Each row was made from one path, in order. Every step used is in the known rows, and no mark comes twice. Write each row's path.
In the rows, 128 means zero.
Known rows:
bimi/depilo/ravo/tamam/puden/vidug: [117 148 105 115 122 110  64  78 154 190 106 178 106  74 124  86  53 174
  70 178 127]
puden/vasek/depilo: [156 151 134 130  86 116 110 149 160 121 104 181 139 159 186 132  93 141
 147 151 168]
kifed/depilo/ravo/tamam: [130 163 124 105  60  96  91 102 165 142 141 140 128  96 120 103  59 142
 113 153 133]
vasek/depilo/bimi: [127 148 182 139  55  88  75 121 156 150 123 144 132 128 185 127  61 149
 100 152 175]
kifed/depilo/puden/vasek: [144 152  71 102  79 118 114 144 140 100 126 157 135 131 182 108 114 152
 150 162 140]
depilo/ravo/tamam/puden/vidug/vasek: [141 136  58  98 133 106  68  67 165 193 113 167 122 117 124  88  93 176
 134 153 109]
depilo/kifed: [146 103 115 112  94 111  88 114 153 127 124 150 134 133 139 103  83 144
 131 145 165]
ravo/tamam/puden: [121 136 113  96 115 111  89 126 145 127 117 183 140 128 146 123  63 168
 157 144 131]
puden/vidug/vasek/depilo: [173 167 104 141  97  85  78  96 171 163 104 148 165 143 166 107  92 144
 143 158 149]
tamam/puden/vidug/vasek/depilo/ravo: [147 156  79 143 109  93  81  72 140 178 105 139 123 125 154  97  91 164
 106 164 126]
kifed/depilo/ravo/tamam/puden/vasek: [129 150  70  85  83 127  98 120 155 124 123 189 106 110 141 117  84 167
 139 153 122]
tamam/puden/vidug: [146 121  69 105 131 107  69 114 149 145 101 151 123  99 148 101  79 169
 118 155 115]
tamam/puden: [135 117  99 107 118 103  96 125 132 117 115 159 131 135 154 117  80 168
 137 144 131]
puden/vasek/depilo/kifed: [151 128 127 132  74 130 101 138 156 119 107 187 131 154 175 124  92 136
 145 154 187]
vasek/depilo/ravo/tamam/puden: [106 165 153 136  83 106  95 109 125 152 122 165 114 118 151 119  44 153
 110 160 141]
vidug/puden/vasek: [139 114 103  85 121 119  94 133 157 106  88 210 122 135 168 126 102 131
 178 172 111]
ravo/tamam/puden/vidug: [133 138  85  93 126 113  63 113 163 158 102 176 133  93 141 104  59 170
 136 154 117]
bimi/depilo: [143 138 145 125 103  91  94 113 153 136 114 166 147 135 146 110  73 156
 107 161 165]
ravo/depilo/puden/vidug/vasek: [141 156  70 133 116  89  70  76 151 195 123 134 150 129 142  77  92 165
 146 174 116]
tamam/puden/vasek: [147 110  70  92 127 128 101 143 148 112 102 194 119 149 169 126 110 174
 157 142 133]
bimi/depilo/vasek: [151 145 137 122 120 117 116 108 133 116 120 182 135 149 171 112 108 174
  80 180 168]
bimi/depilo/ravo/tamam/puden/vasek: [118 139 109 101 120 132  96 108 152 155 108 221 103 126 142 114  85 181
 111 167 145]
depilo/ravo/tamam/puden: [110 129 114 102 110 111  91 103 139 155 125 165 106 113 127 107  65 166
 115 149 123]
kifed/depilo/bimi: [138 137 128 105  47  84  69 111 168 128 137 131 135 104 163 117  72 157
 110 147 152]

Write each row's path:
[127 116 124 129  79 103  74  96 153 154 130 152 134 124 117 101  51 148
 130 156 155] => ravo/depilo/kifed
[105 146 134 116 111 108  89  90 135 160 119 185 113 108 127 104  55 173
  92 168 142] => bimi/depilo/ravo/tamam/puden
[170 144  97 147  85  99  71  83 166 163 105 151 158 142 155  98  90 141
 144 160 171] => puden/vidug/vasek/depilo/kifed
[116 168 122 133  95 110  69  97 146 182 109 156 105  83 146 101  40 154
  89 172 126] => vasek/depilo/ravo/tamam/puden/vidug
[137 178 150 137  81  89 100  85 160 172 129 162 148 157 145 113  79 141
 144 152 156] => vidug/vasek/depilo/ravo/tamam
[121 145 139 124  90 114 100 117 141 128  91 192  95 124 171 123  86 116
 128 186 120] => vidug/puden/vasek/depilo/ravo
[132 149 142 120  93 113  98 138 147 100  84 211 129 140 188 140  82 118
 172 185 129] => vidug/puden/vasek/depilo
[142 145 111 127  99 123 108 150 135 108 100 193 129 153 191 140  90 161
 151 154 152] => tamam/puden/vasek/depilo
[141 126  88 103 116 125 112 146 139 127 114 170 124 151 185 107 126 156
 147 155 145] => depilo/puden/vasek
[134 171 123 148  91 101  86 123 130 156 110 125 133 104 186  92  71 138
 102 177 145] => vasek/depilo/puden/vidug
[142 145 106 114  62  89  97 102 150 130 138 118 118 102 130  99  77 142
  91 153 131] => kifed/depilo/ravo
[164 153  99 106  84 113 116 119 137  84 136 150 139 134 171 116 109 164
 107 168 142] => kifed/depilo/vasek
[151 180 118 135  90  91  74  74 177 203 116 154 140 125 138  95  75 142
 123 163 141] => puden/vidug/vasek/depilo/ravo/tamam
[129 164 125 116  96 130 102 148 149 118 101 218 136 150 185 143  71 161
 171 155 155] => ravo/tamam/puden/vasek/depilo
[133 159 101 115  71  95 108 126 122 104 139 119 145 115 166 101  87 147
 132 164 137] => kifed/depilo/puden
[124 171 124 134  93  99  99  83 132 158 123 173 138 154 150 120  75 162
 148 155 141] => vidug/vasek/depilo/ravo/tamam/puden
[141 173 125 151  92  90 114 108 119 136 125 140 164 176 189 112 106 145
 162 162 161] => vidug/vasek/depilo/puden
[121 169 152 150  81  99 111 134 111 128 124 132 140 139 191 109  74 137
 122 168 159] => vasek/depilo/puden
[123 142  97 120 104 119  98 130 140 153 122 170 124 143 161 104  95 161
 148 168 134] => ravo/depilo/puden/vasek
[179 129  67 107 126  90  72  90 183 168 109 148 157 141 142  95 111 158
 150 146 131] => puden/vidug/vasek
[129 141 108 130  97 124 110 127 130 137 107 176  95 139 175 121  92 159
 109 158 144] => tamam/puden/vasek/depilo/ravo
